What can hang from each mark
k_375: k_262 k_445 k_648 k_933 k_941
k_933: k_433 k_445 k_648 k_941
k_648: k_433 k_445 k_941
k_262: k_445 k_933
k_941: k_262 k_433 k_445 k_933
k_433: k_375
k_445: k_433

Known rows, with every way that one mark hangs from another
k_648(k_445 k_941): [  6  -5  -9   3  -2  -7  -1  -3  -9  -4   5  13   9 -13  -3  -7 -10   5
  12  -2  -2  -1  12 -11  -6   0  25   3  -1  12]
k_375(k_445 k_941(k_933)): [ -7   1   1   1  11  -4 -10  -3 -14   4  -4   1   3  -6 -11   8  23  -6
  -7  -5  -4 -15   7 -12  -4   3  -1  -6   0   5]
k_933(k_445): [  2  -5  -8   4  27   0 -10  -3  -4   5   8   5  -4  13   1  -2 -10  -8
   1  -4 -11 -14   9  -7  -7   7  -3 -13  -4   6]
k_262(k_445 k_933(k_648(k_433))): [-17  -5 -13  -3  10   9  -8  -1  10   7   1   3 -16  19   1   2  -4   3
  12  13 -11  12  14   4  -9   3 -33  -2 -27  -3]
k_648(k_433 k_941): [ -4  -9   6  -1  13  -1  -8  -4  -9  -7   7  18  -6 -12 -10   3  10   2
   4  -4  -6   7   6   0   0   4   5   3  -4   7]
k_933(k_941(k_262 k_445)): [ -7  -6   7  -2   6  -3  -8  12 -29  -2   2   9   2  -7 -18   4  10 -27
  -3  -7   2  -6   0 -11  -5  -7 -17  -5 -11  -3]
k_648(k_433(k_375) k_445 k_941): [ -1 -10 -11   5 -11  -1   4   1 -23  -4   6  22  -1   2 -11  -6  -3   3
   4  -7  -7   1   9 -11  -6   4  15  11  -2   8]
k_375(k_648(k_941(k_262 k_433 k_445))): [  4   3  21   4  16  -5  -9   6 -12 -12  12  17   5  -6 -15  -2  10  -3
   2   0 -10 -12   5  -8  -4   4  13   3 -19  -5]
k_648(k_433(k_375(k_933)) k_445): [ -9 -16 -25   7 -16   5   2   2 -25  10  -4  18  -5  26 -12  -2 -18 -10
   0 -13  -9  -8   5 -10  -8   5   1  14  -2  -4]
k_941(k_262 k_933(k_433 k_445)): [-10  -9 -19   2  20   5  -3   8 -16  -2  11   4   7   6 -14   8  -8 -20
   0 -18 -22 -28   7 -13  -8   3   5 -14 -17  -5]
k_262(k_445(k_433)): [ -4 -13  -6  -7 -17  12 -10   3  -2  14   3   6  -7   5  -4   3  -1 -14
   6   1  -7  -1   6  -1  -7  -2 -25  -4 -15   2]
k_445(k_433(k_375(k_262 k_648(k_941)))): [ -1 -10  -8  -4 -12   3  -4   5 -21   4   8  22  -7   1 -11  -2   8 -10
  -9  -9  -3  -3   3 -15 -11   4  13   3  -5  -6]
k_648(k_433(k_375(k_262)) k_445 k_941): [ -2 -12 -13   4 -13  -4  10   5 -25  -5   6  27   1   0 -12  -8   7  -2
   5  -7  -1   5   9 -14  -6   2  15   8  -4   8]
k_375(k_262 k_933(k_433) k_941(k_445)): [-13  -9  -2  -5  23  -4   0   7 -11  15  -1  11 -11   5  -4  17  14 -29
 -15   2   5   0   6 -17   0  -5  21  -6 -11   0]
k_445(k_433(k_375(k_648 k_933(k_941)))): [ -8 -11 -16  -4 -12  10 -16   2 -24  10   0  17 -10  13 -14   3  -9 -15
 -17 -17  -6 -12  -4  -9 -12   2   7   9   0 -13]
k_648(k_433 k_445): [ -7 -16  -5   5 -10   4   4  -2 -18  14  -2  12  -1   8  -8  -2 -11  -5
  15 -16  -5  -7   9 -10  -3   5  -5  10   2   3]
k_262(k_445(k_433(k_375(k_933(k_941))))): [ -9 -13 -19  -8 -22  13 -15   7 -11   7   0  12  -8  13 -11   2  -2 -19
  -9  -2  -5   0   1   0 -10  -6 -21   0 -15  -3]
k_445(k_433(k_375(k_648(k_941) k_933))): [ -3  -9 -15  -2  -7   7 -14   1 -18   5   5  19 -11  10 -10   3 -11  -7
 -16  -8 -10  -9  -1  -9 -11   6  18  10  -4 -11]
k_933(k_648(k_433(k_375)) k_941(k_445)): [-11 -13  -5   1  19   1 -13  -1 -32  -1   5  12 -18  21 -25   3  -3 -23
 -22  -6  -4   6   3  -4 -11   0 -17   0 -10  -8]
k_262(k_445): [ -5  -8  -2  -2  -7   7  -9   1   5   4   2   5   1   4  -2  -2   1 -11
  10   7  -7   3   9   0  -6  -5 -25  -6 -19   3]
k_375(k_262): [ -3 -11  -8  -2   0  -5   0   3  -9   2   1  14   3  -2  -7  -3  16 -17
   7  -3   5   4   9 -12  -6  -3  -3 -11  -8   1]
k_445(k_433(k_375)): [ -2 -14 -18  -5 -17   7  -8   3 -22  12   4  13 -11   9 -12   3  -1 -15
  -7  -6  -8  -3   4 -13 -12   3   0   0  -2  -2]
k_941(k_262 k_445): [ -3  -7   8   3   7  -4   0  14 -25   1   7   6  -3   7 -12   7   1 -26
   1   5  -7  -8   4 -14  -5   2 -16  -6 -20  -7]
k_648(k_445(k_433(k_375(k_933)))): [ -2 -15 -31   0 -25   4  -1   3 -24  16  -1  13  -3  18  -9  -2 -24 -12
  -1 -11  -6 -11   6 -16 -12   4  13   8   2  -3]
k_262(k_933(k_445(k_433(k_375)))): [ -5   0 -23  -2  13   4  -5   5  -5  15   5   5 -14  16   2   3   0   5
   3   3 -14 -10  10 -11 -14   9  -3  -5  -6   3]
k_375(k_445 k_941): [ -5   3  12  -1  18  -5  -7  -1 -11   4  -2   0  -3  -6  -5   5  18 -10
  -2   2  -2  -4   9 -13  -1   2  -3  -5  -1  10]
k_375(k_262 k_933): [ -7 -13 -24  -2   4  -5  -7   4  -8   1  -3  16   0  12  -7   0   1 -18
  -4  -3   4   0   4  -8  -6  -2   6  -7 -10  -7]
k_262(k_933(k_433 k_445)): [-11   4 -13  -3  36   2  -1   2  10  13   9  -1  -9  10   2   7  -4   5
  10   2 -19  -9  13 -12 -10   5   9  -6 -11   7]
k_933(k_433): [ -9  -7  -3  -5  16   3  -3  -1   0   7   7   5  -1  -1 -10   7  -6 -14
   5  -6 -15  -1  10 -11  -7  -3  15  -3  -8   3]

Rows
[ -3 -16 -20  -6 -18   4  -3   7 -24  11   4  17  -9   8 -13   1   9 -20
  -6  -7  -2   1   5 -16 -12   1   0  -4  -4  -3]
k_445(k_433(k_375(k_262)))
[ -6 -16 -17   1  -4   6 -13 -10 -19  15  -4   7  -4  -5  -2   7  -2 -12
  -4 -12   1 -10  13 -13  -5   3  12  -6   6   0]
k_375(k_941(k_933(k_648(k_445(k_433)))))
[ -3 -10  12  -1   8  -7   2   5 -18  14  -1  12  -7  -9   0   7  33 -24
  -2   5  13   4   9 -19  -1  -4  -1 -11  -6   6]
k_375(k_262 k_941(k_445))
[ -1   0  -9  -3  17  -2  -6   9  -8  -9  11  11  -4 -11  -1   4   2   1
   8   4  -9  -4   8  -9  -4   6   8  -7 -13   6]
k_648(k_941(k_262(k_933(k_445(k_433)))))
[-15   1  19   3   9   7  -5   1  -8   6  -3   9  -3 -19   9   6  14  -6
  12  -6  -1 -11   7 -17   2   3   0   2  -7  -7]
k_375(k_648 k_941(k_262(k_933)))
[  1 -10  -3  -1  -5   0  -5   7 -26  17   7   9 -15  19 -15   9   1 -18
 -13   3  -8  -6   3 -15 -13   5  -5   2  -9  -3]
k_941(k_445(k_433(k_375)))
[-14  -1   1  -2  24   5   0   6  -6   7   2   3  -7 -13   8  12  12 -14
  10   0  -7  -6  13 -17   2   1   3 -11  -8   7]
k_375(k_941(k_262(k_933(k_433 k_445))))
[ -1   2   6  -5  15 -12  -1   8 -14  -3  -1  10   5  -5 -16  -1  47 -14
   2   3   5   1  14 -13   1  -2   0 -14  -7  12]
k_375(k_262 k_445 k_941(k_433))
[ -6   4  -4   4   1   1  -4   6 -12 -11   8  18   0  -2  -6  -4   5   2
   0   2 -13  -3   5 -14 -12   3  10   6 -16  -7]
k_433(k_375(k_648(k_941(k_262(k_933)))))
[ -3 -10 -25  -1  19   3 -17  -1  -9  11   3   7 -11  25  -2   6 -25 -12
 -11  -8 -10 -18   1  -3  -7   9   6  -5  -2  -5]
k_375(k_933(k_445(k_433)))
[-12 -16  -2   0  -5   5   1   2 -24   6  -2  21 -11   2  -8   3  27 -19
  -3  -7   1   7   7 -12  -1   0  -9  -2  -3   3]
k_648(k_433(k_375(k_262 k_941)))
[ -2 -12   4  -2  -3   0   0  16 -32  11   8   7 -10   9 -14  11  -3 -28
  -3  -1  -7 -12   2 -16  -5   5 -15  -3 -16  -9]
k_941(k_262 k_445(k_433))
[ -8 -10  14   4 -12  10   1   2 -25  16  -2  11  -1 -15   5   2  -6 -16
  10 -21   2 -20   6 -22   3   4   8   8   2  -7]
k_375(k_648(k_445(k_433)) k_941(k_262))
[ -5  -5  11   6   0  -1   2   5 -23   9   2  19  -8   4  -5   0  26 -19
 -12   0   4  -3   5 -22  -8   0   4   0 -10  -6]
k_433(k_375(k_262 k_648 k_941(k_445)))
[ -5 -11 -15  -5   7  -3 -12   4  -8   2  -8  19   1  -2  -6   4  30 -19
  -3   0  10   3  11  -7   3  -5  16 -12  -5   4]
k_375(k_262 k_933 k_941(k_433))
[ -2  -4   5  -5   6  -4 -11  15 -27  -7   4  12   6  -5 -28   2  24 -23
  -1  -6  -2  -7   4  -6  -4  -8 -13  -9 -14   1]
k_933(k_941(k_262 k_433 k_445))
[-13 -15  -7  -3  21   5 -18  -8 -20  -4   1  11 -11   3 -17   0  -6 -17
  -7 -15  -1   8   5   2  -5  -1 -14  -4  -2  -5]
k_933(k_648(k_433) k_941)
[ -7   7  29   5  22  -2  -8  -4 -10   6   0   3  -3  -5  -3   1  14  -4
  -4  -6  -4 -15   4 -15  -1   6   1   5  -2  -2]
k_375(k_445 k_648 k_941)
[ -4  -7 -10   7 -16   0   6   5 -21   4   2  21   4  12  -8 -13   2 -12
   1 -10  -2  -7   7 -22 -13   0   8   5  -8  -8]
k_433(k_375(k_262 k_648(k_445)))
[ -6 -13  -3  -3 -15   8  -3   3 -24  15   1  19 -11  -2  -5   3  15 -19
  -9 -11   2  -5   4 -19  -6   3   7   1   1  -6]
k_445(k_433(k_375(k_262 k_648 k_941)))
[ -8 -12 -14  -1  18   7 -13   5 -19   8  -1   8 -13   6   6  13 -12 -27
 -10  -8  -2 -17   2 -10   4   6   4 -10  -2  -2]
k_375(k_933(k_445(k_433)) k_941(k_262))
[ -7 -15 -24   7  27   4 -17 -11 -14   2   7   6  -8  25 -12   3 -15  -6
 -10 -14 -16 -18   9  -1 -11  12  -6 -11  -7  -8]
k_941(k_933(k_445 k_648(k_433)))
[-17   2  -9  -8   6   9   0   6  19  12   4  -1  -5   4   1   7   5   3
  17  12 -16   6  14  -4 -10  -6 -13  -1 -27   6]
k_262(k_445 k_933(k_433))
[-11   5  -8   3   9  -1 -14   5 -21  -7   0  13  -1  21 -21  -4  -5 -10
 -22 -10 -11 -15  -5 -10 -14   2   1  10  -9 -13]
k_433(k_375(k_445 k_648 k_933(k_941)))
[-15  -9 -12  -8  33   4 -14  -6  -9  -3   8   4  -7   1 -19   4 -16 -23
  -9 -13 -10   7   9  -7 -10  -8  12  -8  -7  -2]
k_933(k_433 k_648 k_941)
[ -4 -14 -31   6  -1   0 -12  -9 -14   4   0   6   5  13 -13  -2 -19  -6
  -1 -12  -8 -12  14  -8 -14   4   7  -5  -5  -8]
k_941(k_933(k_648(k_445)))
[-10   3  -2  -4  13  -3  -8   5  -7  12  -2   4  -5  -3  -8   6  18   2
   5   3   0  -1   6  -9 -11  -3 -10   0  -8   3]
k_262(k_933(k_941(k_445)))
[  1  -8 -15   0  10  -1 -11   5 -18 -12  12  13   5 -10 -10   4   0  -6
  -3 -10 -12 -18   5  -7  -5   6  12 -11 -10   1]
k_648(k_941(k_262 k_933(k_445(k_433))))
[-14  -9  -8  -5  20   6 -12  -4  -2  10  -4   7  -8  -3   1  16  -3 -18
  -8  -4  -5  -2   7 -10   1  -4  26  -2  -1   3]
k_375(k_933(k_433) k_941)
[ -7  -6 -33   2  -6  -3   5   6 -16   1   2  15  -3  18  -7  -8   2  -8
   3   6  -2   8  15 -19 -17   0   2  -4 -14  -3]
k_433(k_375(k_262(k_933(k_648(k_445)))))
